What can hang from each mark:
S: H N
G: H
N: H S Z
Q: H
Z: N
H: G Q S Z

Each row was made from one small tree. Brackets hold a mark, then the marks that hang from it, in alphabetical order. Every link used is in the known rows. Write each row's tree.
Known rows:
[H G [S N] Z]: [ 1.52 -0.62  3.12  0.38 -0.51 -0.29  0.28 -1.79  0.41 -1.18  1.27  0.56
 -1.12  1.48  5.00 -2.86  1.10  2.26 -2.27  6.35 -5.53]
[N [H G S]]: [ 2.19  1.00 -0.20  1.01 -0.14  0.75  0.09  1.00  1.59 -0.11  0.26  0.83
 -2.41  1.78  2.15 -3.58  1.88  1.73  1.45  1.28 -1.86]
[G [H Q]]: [ 1.28  1.26 -3.98  0.24  0.10  1.46 -1.73 -1.68  0.21 -0.07  0.34 -0.84
  0.59  2.41  1.00 -0.58  0.72  0.09  0.14 -2.47 -2.96]
[S [H Q]]: [ 1.38  0.10 -3.34 -0.57 -0.38  1.44 -0.99  2.36  1.64 -1.26  0.23  1.49
 -1.05  0.70  0.51 -1.16 -0.53 -0.39  3.16  2.40 -1.16]
[Q [H [S N] Z]]: [ 0.44  0.03 -1.55  0.20 -0.78  1.81  0.95 -3.10  1.39 -2.36  1.34  2.02
 -1.18  2.38  2.86 -1.36  0.93  0.93  2.32  3.29 -3.39]
[Z [N H S]]: [-0.27 -1.07  2.49  0.35  1.94 -0.58  0.72  1.20  1.26  0.31 -2.20  0.32
 -1.42  3.55 -0.14 -3.07  2.45  1.81  0.82 -0.57  0.41]
[H [S N] Z]: [-0.44 -0.09  2.61  0.61 -0.16  1.11  1.98 -3.08  1.09 -1.41  0.45  1.24
 -2.07  2.96  5.22 -2.04  0.56  1.07 -1.00  3.54 -6.21]
[Z [N [H S]]]: [ 0.67 -0.75  3.14 -0.09  1.27 -0.10 -0.15  0.31  1.38  0.33 -1.22  0.58
 -2.25  2.35  1.37 -2.73  2.12  0.82  0.81 -0.32 -1.90]
[Z N]: [ 0.08 -1.69  3.65 -0.94  1.18 -1.33 -1.04  0.29 -0.08  0.56 -1.06 -0.36
 -0.15  0.37 -0.23 -0.58  1.03  0.22 -0.86  0.07 -0.11]
[Z [N [S [H Q]]]]: [-0.38 -1.26  1.61 -0.22  1.45 -0.35 -0.50  1.51  1.13 -0.05 -2.07  0.51
 -0.71  1.95 -0.31 -1.93  1.34  0.78  0.94  1.26 -0.10]
[G [H [S N]]]: [ 0.10  0.60 -1.99  0.22  0.44  0.93  0.78 -3.24  1.39 -0.33  0.00 -0.68
 -0.40  3.62  2.45 -0.69  0.59  0.43 -0.94 -1.72 -3.64]
[H G Q [S [N Z]]]: [ 1.58  1.15  1.15  0.07 -0.46 -0.45 -3.90 -2.26  0.44 -0.68  0.16 -0.14
 -0.19  0.48  3.93 -3.18  1.53  0.40 -0.66  4.86 -5.93]
[Z [N [S [H G Q]]]]: [ 0.37 -1.41  1.86 -0.32  1.29 -0.81 -1.08  2.05  0.80  0.10 -1.77  0.30
 -0.38  1.41 -0.43 -2.18  1.50  1.24  0.51  2.32  0.12]
[N H S]: [-0.63  0.86 -1.54  1.64  0.93  1.09  2.48  1.28  1.91 -0.32 -1.71  0.88
 -1.80  4.49  0.12 -3.51  2.03  2.30  2.32 -1.07  0.87]
[G H]: [ 0.66  0.42 -2.73  0.01  0.34  0.82  0.50 -1.34  0.32  0.10  0.20 -0.66
  0.45  2.88  0.19  0.18  0.46  0.51 -0.68 -3.13 -0.91]
[Q [H Z]]: [ 1.01 -0.17 -2.24 -0.02 -0.87  1.65  0.62 -1.14  0.31 -1.91  1.54  1.98
 -0.31  1.67  0.55 -0.56  0.82  1.03  2.59  1.84 -0.63]
[H G Q S [Z N]]: [ 3.09  0.53  3.70  0.94 -0.54  1.09 -3.63 -1.12 -0.31 -0.22  0.60  0.97
 -1.81  0.19  5.19 -4.02  2.45  1.45 -0.94  5.90 -8.05]
[H Q]: [ 0.87  1.15 -1.75  0.26 -0.33  0.98 -3.14 -0.46 -0.22 -0.21  0.08 -0.13
  0.14 -0.53  1.15 -1.04  0.36 -0.62  1.06  0.95 -3.01]
[Q [H G S Z]]: [ 2.25  0.44 -1.26  0.71 -1.43  1.74 -0.33 -1.37  0.50 -1.56  1.84  2.03
 -0.97  0.77  2.12 -1.80  1.43  1.55  1.97  4.18 -2.55]

Which tree is each row?
[-0.40  1.67  0.62  0.30 -0.09  0.97 -2.15 -3.67  1.14 -0.89 -0.61  0.49
 -1.15  1.95  4.11 -2.42  0.94 -0.83  0.62  2.03 -6.59] : [H Q [S [N Z]]]
[ 3.17 -1.27 -0.23 -0.99 -0.16  0.41 -1.53  3.14  0.74 -1.37  0.88  1.72
 -1.06  1.07  1.76 -2.53  0.66  1.35  1.40  5.40 -2.42] : [S [H G Q [Z N]]]
[ 2.52  0.74  0.89  1.17 -0.36  1.37  1.19  0.59  1.24 -0.69  0.84  1.66
 -3.01  3.18  3.60 -4.19  2.15  2.54  0.97  2.31 -3.51] : [N [H G S Z]]
[ 1.51  1.14 -0.44  0.88  0.23  2.60 -0.84 -3.02  0.56 -0.22  0.09  0.49
 -1.39  4.07  3.98 -2.15  1.82  0.66 -0.43 -0.96 -7.00] : [G [H Q S [Z N]]]
[-0.35 -0.41  0.48 -1.53  1.06 -1.28  0.10 -1.56  1.14 -1.72 -0.45  0.04
 -0.37  5.05  1.81 -2.66  1.34  1.05  0.60  0.46 -1.75] : [S [N [H Q] Z]]
[ 0.61  2.05  0.46  1.09  0.70  0.34  0.26  0.82  0.62 -0.53 -1.80  1.50
 -1.34  5.98  0.34 -5.09  3.45  2.53  2.03 -0.55 -0.04] : [N [H G Q] S Z]
[ 1.42  1.56  2.66  0.35  0.07  0.32  1.28 -0.08  1.01 -0.28 -0.49  2.02
 -2.64  4.66  1.75 -3.92  2.72  1.56  1.26 -0.83 -1.18] : [N [H G S] Z]
[-0.42  0.91  0.38  0.30  0.41  0.36  1.10  1.39  0.76 -0.90 -1.82  2.17
 -0.61  4.41 -0.74 -2.62  1.55  1.23  1.78  1.02  1.11] : [N [S [H G Q]] Z]
[ 0.73 -2.27  0.41 -2.71  0.63 -2.43  0.90  1.57  1.57 -2.35  0.26  0.81
  0.31  3.37  0.48 -1.46 -0.08  1.36  0.08  4.39  1.08] : [S [H G] [N Z]]
[ 2.56 -0.60  2.73  0.43  0.15 -0.25 -3.26  0.65 -1.21 -0.44  0.13  0.27
  0.04  0.94  2.57 -3.61  2.47  2.49 -1.30  5.37 -4.26] : [H G Q [Z [N S]]]
[-0.02  1.41 -0.70  0.62 -0.22  1.18 -2.77 -3.16  1.42 -0.78 -0.20 -0.05
 -1.05  0.55  4.33 -2.22  0.55 -0.73  0.68  3.10 -6.99] : [H Q [S N]]
[ 0.34  0.34 -2.51  0.93  0.16  0.76 -0.08  2.51  1.36 -0.59 -1.07  0.92
 -0.37  1.49 -0.26 -2.29  0.71  1.37  1.94  3.10  0.42] : [N [S [H G Q]]]
[ 1.19 -1.08 -1.31 -1.13  0.77 -1.67 -1.65 -0.15  1.14 -1.54  0.41 -1.00
  0.26  2.26  2.05 -2.86  1.02  1.73  0.02  3.33 -1.97] : [S [N [H G Q]]]
[ 3.03  1.77  1.25  1.61 -1.43  2.03 -2.89 -1.23 -0.26 -0.56  1.33  1.24
 -1.61 -0.12  5.39 -3.68  1.70  1.32 -0.35  5.82 -7.97] : [H G Q S Z]
[ 1.76 -1.63  2.99 -0.84  1.31 -1.64 -1.18  1.83  0.50  0.30 -0.71 -0.20
 -0.89  1.59  0.11 -2.59  2.15  1.73 -0.10  0.79  0.08] : [Z [N [H G]]]
[-0.20  0.41 -1.67 -0.20 -0.50  0.97  0.20 -3.10  1.53 -1.78  0.46  1.51
 -0.61  2.13  1.22 -0.94  0.91  0.09  2.71  1.59 -1.58] : [Q [H [S [N Z]]]]
[ 1.79 -0.36 -1.11 -0.01 -1.00  0.78 -0.30 -2.08  0.92 -2.18  1.87  1.58
 -0.50  1.38  2.74 -1.89  1.30  1.80  1.41  5.30 -3.01] : [Q [H G [S N] Z]]
[ 2.62  2.07 -0.34  1.35 -1.11  1.11 -4.60 -0.74  0.18  0.31  0.51  0.03
 -0.79 -1.92  3.34 -2.83  1.31  0.10  0.32  4.37 -5.66] : [H G Q S]
[ 1.62 -1.06  3.44 -0.23  1.11 -0.76 -1.01  0.93  1.03  0.43 -0.86  0.27
 -1.78  1.57  1.30 -3.11  2.37  1.43  0.11  1.05 -1.49] : [Z [N [H G S]]]
[ 0.95  1.18 -2.16  0.61 -0.01  2.27 -0.32 -3.88  0.95 -1.08  0.64  0.06
 -0.80  4.48  4.67 -2.06  1.16  0.86 -0.58 -0.01 -7.27] : [G [H Q [S N] Z]]
[ 1.06  2.18 -3.35  1.11 -0.20  2.56 -1.45 -2.92  0.96  0.14  0.11 -0.18
 -0.71  2.59  2.65 -1.29  0.97 -0.22  0.45 -2.06 -5.32] : [G [H Q S]]
[ 1.13 -0.95 -0.46 -0.54 -0.29  1.00  0.11 -1.04  0.24 -1.62  1.07  1.77
 -0.39  1.83  0.46 -0.77  1.28  1.16  2.12  1.89 -0.79] : [Q [H [Z N]]]
[ 2.50 -1.27 -0.70 -0.74 -0.57  0.39  1.11  3.32  0.94 -1.54  1.33  1.97
 -1.14  1.28  1.04 -1.62 -0.11  1.71  1.03  4.69 -0.17] : [S [H G Z]]
